Every row comes from one small tree of marks. The marks that hang from a mark follow it in brackets, in alphabetical order. Every link used is in the known rows. Which tree was each row made from?
Known rows:
Q{M{H T{A W X} V}}: |  0.10 | -0.58 |  0.73 |  1.02 |  2.24 | -0.47 |  0.06 |  3.26 |  1.45 | -1.27 | -4.08 | -1.07 |  0.04 |  0.25 |  1.00 |  2.55 | -3.79 |  1.60 |  0.22 | -2.00 | -0.36 |
C{W{T{A{Y} X}}}: | -2.38 |  0.92 | -1.15 | -1.09 | -1.87 | -1.27 |  0.48 |  1.78 | -0.27 |  3.96 |  1.19 |  0.99 | -1.05 |  1.07 | -1.60 | -4.25 |  2.04 | -2.16 |  2.07 |  1.88 | -1.67 |
W{T{A}}: | -1.21 | -0.10 | -0.24 |  0.70 | -1.38 |  0.91 |  0.14 |  1.21 | -0.06 |  1.83 |  0.98 |  0.44 |  1.64 | -1.55 | -0.39 |  1.99 |  2.21 | -2.88 |  1.76 | -1.95 | -2.87 |
Q{M{H T{W} V}}: |  2.07 | -1.82 |  0.82 |  0.56 |  2.35 | -0.28 | -0.77 |  2.16 |  2.10 | -3.05 | -6.95 | -0.70 |  2.38 | -2.08 |  0.95 |  0.20 | -2.92 |  0.42 | -0.54 | -1.74 | -0.57 |
Q{M{T V}}: |  4.05 | -4.29 |  0.45 | -0.08 |  1.19 | -0.50 | -0.38 | -1.04 |  1.66 | -3.03 | -5.28 |  0.26 |  1.74 |  0.09 |  0.45 |  0.21 | -1.40 |  1.08 | -0.78 | -1.21 |  0.79 |
T{A{Y} C W X}: | -3.00 |  2.97 |  0.66 |  0.23 | -0.22 |  0.95 |  1.28 | -2.34 | -1.86 |  2.56 |  7.01 |  0.25 | -3.27 |  4.79 | -0.99 |  3.67 | -1.28 | -0.52 | -0.07 |  1.17 | -1.65 |
M{H T{A}}: | -0.97 |  2.67 |  0.83 |  1.74 |  0.88 |  1.04 |  0.31 |  1.68 |  0.89 |  1.13 | -1.81 | -0.48 |  2.43 | -2.84 |  0.68 |  2.87 | -2.44 |  0.90 |  0.75 | -0.59 | -1.58 |
Z{M{T{A C} V}}: | -3.09 |  1.37 | -2.00 |  1.87 | -1.03 | -0.62 |  0.53 | -1.04 | -0.65 | -2.38 |  3.88 | -1.66 |  2.10 | -0.34 | -0.61 | -2.49 | -2.59 |  1.83 | -0.52 | -4.10 | -0.94 |
Q{M{V}}: |  4.86 | -1.44 |  1.01 | -0.14 |  0.67 | -0.47 | -0.96 | -2.51 |  0.77 | -3.00 | -4.62 |  1.34 |  0.78 | -1.12 |  0.30 | -2.21 |  1.43 | -2.44 | -0.45 |  2.26 | -0.25 |
Q{M{H T{A C W}}}: | -0.82 | -0.94 |  1.52 |  2.69 |  1.60 |  0.90 |  0.80 |  1.57 | -0.12 |  1.42 | -3.43 | -1.44 |  0.47 |  0.01 | -0.51 |  6.95 | -3.95 | -0.30 | -0.22 |  1.14 |  1.18 |
M{Q T{X} V}: |  2.39 | -5.86 | -0.30 | -1.38 |  0.12 |  0.50 | -1.18 | -1.65 |  3.60 | -2.89 | -1.43 |  1.11 |  1.89 |  2.21 |  2.37 | -5.13 | -2.86 |  3.37 | -0.68 | -6.52 | -0.53 |
M{H}: |  1.67 |  4.10 |  1.30 |  0.16 |  0.72 |  0.80 | -0.75 | -1.09 |  0.19 | -0.26 | -3.11 |  0.59 |  1.07 | -5.82 |  1.39 | -3.02 |  3.17 | -3.72 |  0.06 |  3.96 | -1.56 |
T{W}: |  1.35 | -0.02 |  2.05 | -0.46 |  0.23 |  1.43 | -0.77 |  0.05 | -0.31 | -3.30 | -0.67 |  1.94 |  1.25 | -4.01 | -0.82 | -1.62 |  4.26 | -3.99 |  0.75 | -0.79 | -0.99 |
Q{M{T{A C} V}}: |  1.34 | -3.16 |  0.21 |  1.46 |  0.45 |  0.00 |  0.24 | -1.25 |  0.44 | -0.96 | -1.73 | -0.70 |  1.16 |  2.38 | -0.32 |  4.38 | -4.73 |  3.13 | -0.61 | -0.66 |  0.82 |
W{T{A{Y} C X}}: | -2.89 |  0.30 | -1.56 | -0.23 | -1.31 |  0.18 |  1.32 | -1.77 | -0.82 |  5.13 |  4.95 | -1.10 | -2.15 |  3.86 |  0.24 |  3.19 | -0.04 | -0.28 | -0.02 |  0.09 | -2.16 |
M{V}: |  3.04 |  0.80 |  0.22 | -1.31 | -0.26 |  0.12 | -1.44 | -2.59 |  0.89 | -4.77 | -0.95 |  1.74 |  2.57 | -3.48 |  0.95 | -5.89 |  1.78 | -0.11 |  0.01 | -1.17 | -2.36 |
M{T}: |  1.80 | -2.66 |  0.51 | -0.58 |  0.28 |  0.78 |  0.03 | -0.95 |  0.83 | -1.46 | -1.71 |  0.52 |  1.82 | -1.85 |  0.40 |  0.38 |  1.38 |  1.27 | -0.25 | -2.17 |  0.63 |
M{Q T{C W X} V}: | -0.50 | -7.10 | -0.13 | -0.75 |  0.13 |  1.19 | -0.84 | -0.75 |  2.54 | -2.96 |  1.06 |  0.03 |  1.49 |  3.12 |  1.45 | -2.34 | -5.12 |  4.72 | -1.12 | -8.28 |  0.39 |
Y{T}: |  4.87 |  0.75 | -0.14 | -2.00 |  0.51 | -0.26 | -0.92 |  0.67 | -0.10 | -1.96 | -2.10 |  0.93 |  0.47 | -2.30 |  0.61 |  2.31 |  6.57 | -0.97 | -0.47 |  0.73 |  1.84 |
Z{M{H Q T{C X} V}}: | -2.68 |  0.03 | -2.20 |  1.21 | -0.05 | -0.55 | -0.25 | -1.24 |  1.29 | -1.02 |  0.52 | -2.12 |  0.90 | -0.29 |  2.14 | -6.98 | -2.87 |  0.43 | -1.73 | -3.19 | -0.26 |

Write each row's tree:
| -0.63 |  1.53 | -1.08 | -1.31 | -0.83 | -1.16 |  0.55 |  2.89 | -2.09 |  2.44 |  2.83 | -0.56 | -3.42 |  1.64 | -0.88 |  4.44 |  3.27 |  2.27 |  0.49 |  2.68 |  3.87 | | Y{T{A C{W} X}}
|  2.22 |  2.32 | -0.25 | -1.41 |  0.32 | -0.43 |  0.10 |  2.54 | -0.84 |  0.31 |  1.20 |  0.35 | -2.58 |  0.56 |  0.71 |  5.24 |  5.58 |  0.23 |  0.54 |  0.64 |  1.86 | | Y{T{A X}}
| -1.95 | -1.12 |  0.98 | -1.08 |  0.02 |  0.99 |  0.49 | -1.05 | -2.13 | -0.83 |  3.71 | -0.42 | -3.82 | -0.56 |  0.21 |  0.72 |  3.05 | -0.31 | -0.70 |  0.10 |  2.00 | | T{C W X}
| -5.26 |  3.52 | -0.84 |  3.19 |  0.14 |  0.19 |  1.00 |  1.84 | -1.34 | -0.01 |  2.27 | -2.39 |  1.44 | -2.37 | -0.83 |  0.38 | -1.75 | -1.45 | -0.18 | -1.95 | -0.37 | | Z{M{H T{A C W}}}
|  0.66 | -2.03 | -0.19 |  0.60 |  1.12 | -1.21 | -0.22 |  0.55 |  1.12 | -0.41 | -5.61 | -1.47 |  1.26 | -0.73 |  0.31 | -1.02 | -4.56 |  2.49 | -0.91 |  1.81 |  1.42 | | Q{M{H T{C{W}} V}}
| -3.89 |  2.04 |  0.08 |  1.97 | -0.25 |  0.31 |  0.75 |  2.22 | -0.39 |  3.29 |  0.04 | -1.39 |  1.64 | -1.66 | -0.87 |  2.02 | -4.78 |  3.04 |  0.75 |  1.50 |  0.29 | | M{H T{A C{W}}}
| -0.64 |  5.67 | -1.40 |  0.91 |  0.00 | -1.11 | -0.82 | -0.92 | -0.01 | -3.48 | -0.85 | -0.71 |  2.23 | -5.79 |  1.10 | -8.91 |  2.20 | -4.00 | -0.59 |  0.76 | -2.63 | | Z{M{H V}}
| -1.80 |  3.93 |  0.04 |  0.93 | -1.90 |  0.05 |  0.82 | -3.36 | -1.74 |  4.31 |  4.48 |  1.31 |  0.08 |  3.47 | -2.86 | -0.67 | -2.45 | -1.10 |  0.74 |  5.68 | -1.79 | | T{A{Y} C{W}}
|  3.99 |  1.28 |  0.85 |  0.49 |  1.53 | -0.61 | -1.05 | -1.10 |  1.27 | -2.11 | -6.26 |  0.24 |  1.12 | -2.96 |  1.44 | -2.65 |  0.01 | -2.85 | -0.49 |  3.75 | -0.95 | | Q{M{H V}}
| -2.82 |  1.53 |  1.82 |  2.04 | -0.77 |  2.10 |  0.39 | -0.29 | -2.30 | -0.02 |  4.64 |  0.56 |  0.40 | -0.71 | -2.19 |  4.68 | -0.85 | -1.39 |  1.07 | -0.53 | -1.08 | | T{A C W}
| -3.86 |  1.19 |  1.25 |  0.72 | -0.52 |  1.40 |  1.00 |  0.35 | -2.75 |  1.03 |  6.57 | -0.25 | -3.61 |  1.06 | -0.94 |  4.42 |  0.45 | -0.29 |  0.79 | -0.45 |  0.58 | | T{A C W X}
|  1.91 | -0.08 | -0.79 | -1.86 | -0.71 | -0.84 | -0.45 |  1.02 | -1.36 |  0.19 | -0.46 | -0.05 | -0.48 | -1.20 | -0.98 |  1.49 |  4.39 |  0.98 | -0.44 |  2.99 |  3.61 | | Y{T{C{W}}}
| -2.73 |  2.08 |  0.61 |  1.47 | -2.23 |  0.47 |  0.58 | -1.03 | -2.47 |  2.67 |  3.65 |  0.66 | -0.12 | -0.25 | -2.87 |  0.18 | -0.76 | -0.47 |  1.64 |  4.44 |  0.41 | | T{A C{W}}
| -0.61 |  1.17 | -0.09 | -0.92 |  0.33 |  0.21 |  0.37 |  3.35 | -1.93 |  0.27 |  3.74 | -0.76 | -2.86 |  1.44 | -0.25 |  7.97 |  3.13 |  1.50 |  0.07 | -1.06 |  2.50 | | Y{T{A C W X}}
|  0.09 | -2.77 |  0.88 |  1.01 |  1.13 |  0.17 |  1.52 | -0.81 | -0.32 |  2.21 | -0.09 | -0.70 | -2.25 |  5.34 | -0.73 |  6.84 | -2.75 |  0.54 | -0.76 |  0.68 |  1.47 | | Q{M{T{A{Y} C W X}}}
| -1.60 |  0.98 | -0.74 | -0.34 | -2.17 | -0.83 |  0.12 |  1.61 |  0.05 |  3.26 |  0.15 |  1.53 |  1.47 |  0.24 | -2.33 | -4.08 |  1.27 | -3.11 |  2.19 |  1.77 | -2.66 | | C{W{T{A{Y}}}}
| -1.40 |  3.71 | -0.12 |  0.02 | -0.75 |  0.39 |  1.48 | -5.17 | -1.90 |  4.30 |  6.75 | -0.07 | -3.67 |  5.14 |  0.08 |  2.76 | -0.81 |  0.02 | -0.61 |  4.35 | -1.24 | | T{A{Y} C X}
|  3.26 | -5.55 |  0.16 | -0.35 | -0.13 |  1.06 | -1.76 | -2.16 |  3.87 | -3.72 | -2.85 |  1.91 |  5.13 |  0.66 |  1.53 | -5.00 | -3.88 |  2.23 | -0.37 | -6.69 | -1.60 | | M{Q T V}
| -1.67 | -1.78 | -0.87 | -1.94 | -1.77 | -1.27 |  0.04 |  2.71 | -0.35 |  1.76 | -0.98 |  0.54 | -1.41 | -2.46 | -0.88 | -5.93 |  4.90 | -1.92 |  1.62 |  1.25 |  0.65 | | C{W{T{X}}}
| -2.90 |  3.52 | -0.40 | -0.20 | -1.64 | -0.68 |  1.55 | -3.04 | -2.15 |  5.24 |  6.20 |  0.43 | -3.94 |  5.00 | -1.60 | -0.76 | -1.13 |  0.08 |  0.50 |  5.95 | -0.28 | | T{A{Y} C{W} X}
| -0.65 |  0.62 | -0.67 |  2.25 | -0.02 |  0.28 | -0.36 | -0.78 |  1.30 |  0.01 | -2.21 | -0.56 |  2.78 | -2.35 |  0.94 | -5.96 |  0.36 | -4.68 | -0.62 | -1.26 | -0.65 | | Z{M{H Q T}}
|  1.95 | -0.50 |  0.11 | -1.51 |  0.43 |  0.41 | -0.48 |  1.61 | -1.17 | -2.16 |  0.22 | -0.09 |  0.19 | -1.28 | -0.35 |  5.11 |  4.25 |  0.47 | -0.82 | -0.83 |  2.62 | | Y{T{C W}}
|  3.05 |  1.25 |  0.83 |  0.41 |  0.37 |  1.01 | -2.46 | -2.30 |  3.29 | -2.44 | -4.30 |  1.82 |  4.42 | -3.28 |  2.50 | -8.44 | -1.97 | -2.68 | -0.01 | -0.56 | -4.00 | | M{H Q V}
|  1.11 |  1.69 |  0.38 | -1.33 |  0.78 | -0.05 | -0.06 |  4.74 | -0.89 | -0.83 |  1.49 |  0.48 | -2.08 |  0.00 | -0.08 |  5.77 |  5.04 | -0.24 |  0.95 | -1.79 |  1.32 | | Y{T{A W X}}
|  3.08 | -1.51 |  0.37 |  0.47 |  1.98 | -0.63 | -0.56 |  0.22 |  2.12 | -1.87 | -6.96 | -0.66 |  2.11 | -1.83 |  1.56 | -0.13 | -2.77 |  0.98 | -0.85 |  0.23 | -0.22 | | Q{M{H T V}}
| -2.88 | -0.29 | -0.75 | -0.75 | -2.16 | -0.98 |  0.24 |  3.77 | -0.72 |  2.85 |  0.58 |  0.62 | -1.37 | -1.11 | -1.64 | -3.47 |  3.26 | -2.02 |  2.53 |  0.84 | -0.11 | | C{W{T{A X}}}
|  2.62 |  1.80 | -0.82 | -2.73 |  0.89 | -0.47 |  0.26 | -2.12 | -0.31 |  0.74 |  1.89 |  0.27 | -1.94 |  3.94 |  0.57 |  2.36 |  3.08 | -0.14 | -1.84 |  1.47 |  0.02 | | A{Y{T{C W X}}}
|  0.01 | -2.45 | -0.57 | -0.16 |  1.23 | -1.57 |  0.09 |  0.97 |  0.86 |  0.39 | -4.70 | -1.91 | -1.27 |  0.21 |  1.06 | -1.23 | -3.79 |  3.50 | -1.05 |  1.96 |  2.47 | | Q{M{H T{C{W} X} V}}
| -0.72 | -6.52 | -1.05 | -1.06 | -1.05 | -0.16 | -0.80 | -1.25 |  2.29 | -1.00 |  0.19 |  0.10 |  0.92 |  3.28 |  0.90 | -5.64 | -5.04 |  5.35 | -0.69 | -4.45 |  1.51 | | M{Q T{C{W} X} V}
|  0.93 | -5.51 |  0.12 | -0.51 |  1.34 | -0.45 |  0.21 |  0.30 |  0.57 | -2.50 | -2.30 | -1.17 | -1.20 |  2.00 |  0.41 |  1.99 | -2.52 |  3.08 | -1.36 | -2.58 |  2.40 | | Q{M{T{C W X} V}}
|  1.07 | -0.27 | -1.31 | -2.93 | -0.47 | -1.44 |  0.09 |  1.59 | -1.66 |  0.94 |  0.79 | -0.65 | -3.60 |  0.16 | -0.13 |  1.53 |  5.41 |  2.05 | -0.63 |  2.95 |  4.83 | | Y{T{C{W} X}}
| -0.78 |  3.78 |  1.20 | -0.29 |  0.31 |  0.61 |  0.66 | -0.48 | -0.58 |  1.00 |  4.32 |  1.72 | -2.30 |  3.02 | -0.66 |  1.04 |  1.36 | -3.13 |  1.06 |  0.20 | -3.19 | | T{A{Y} W X}
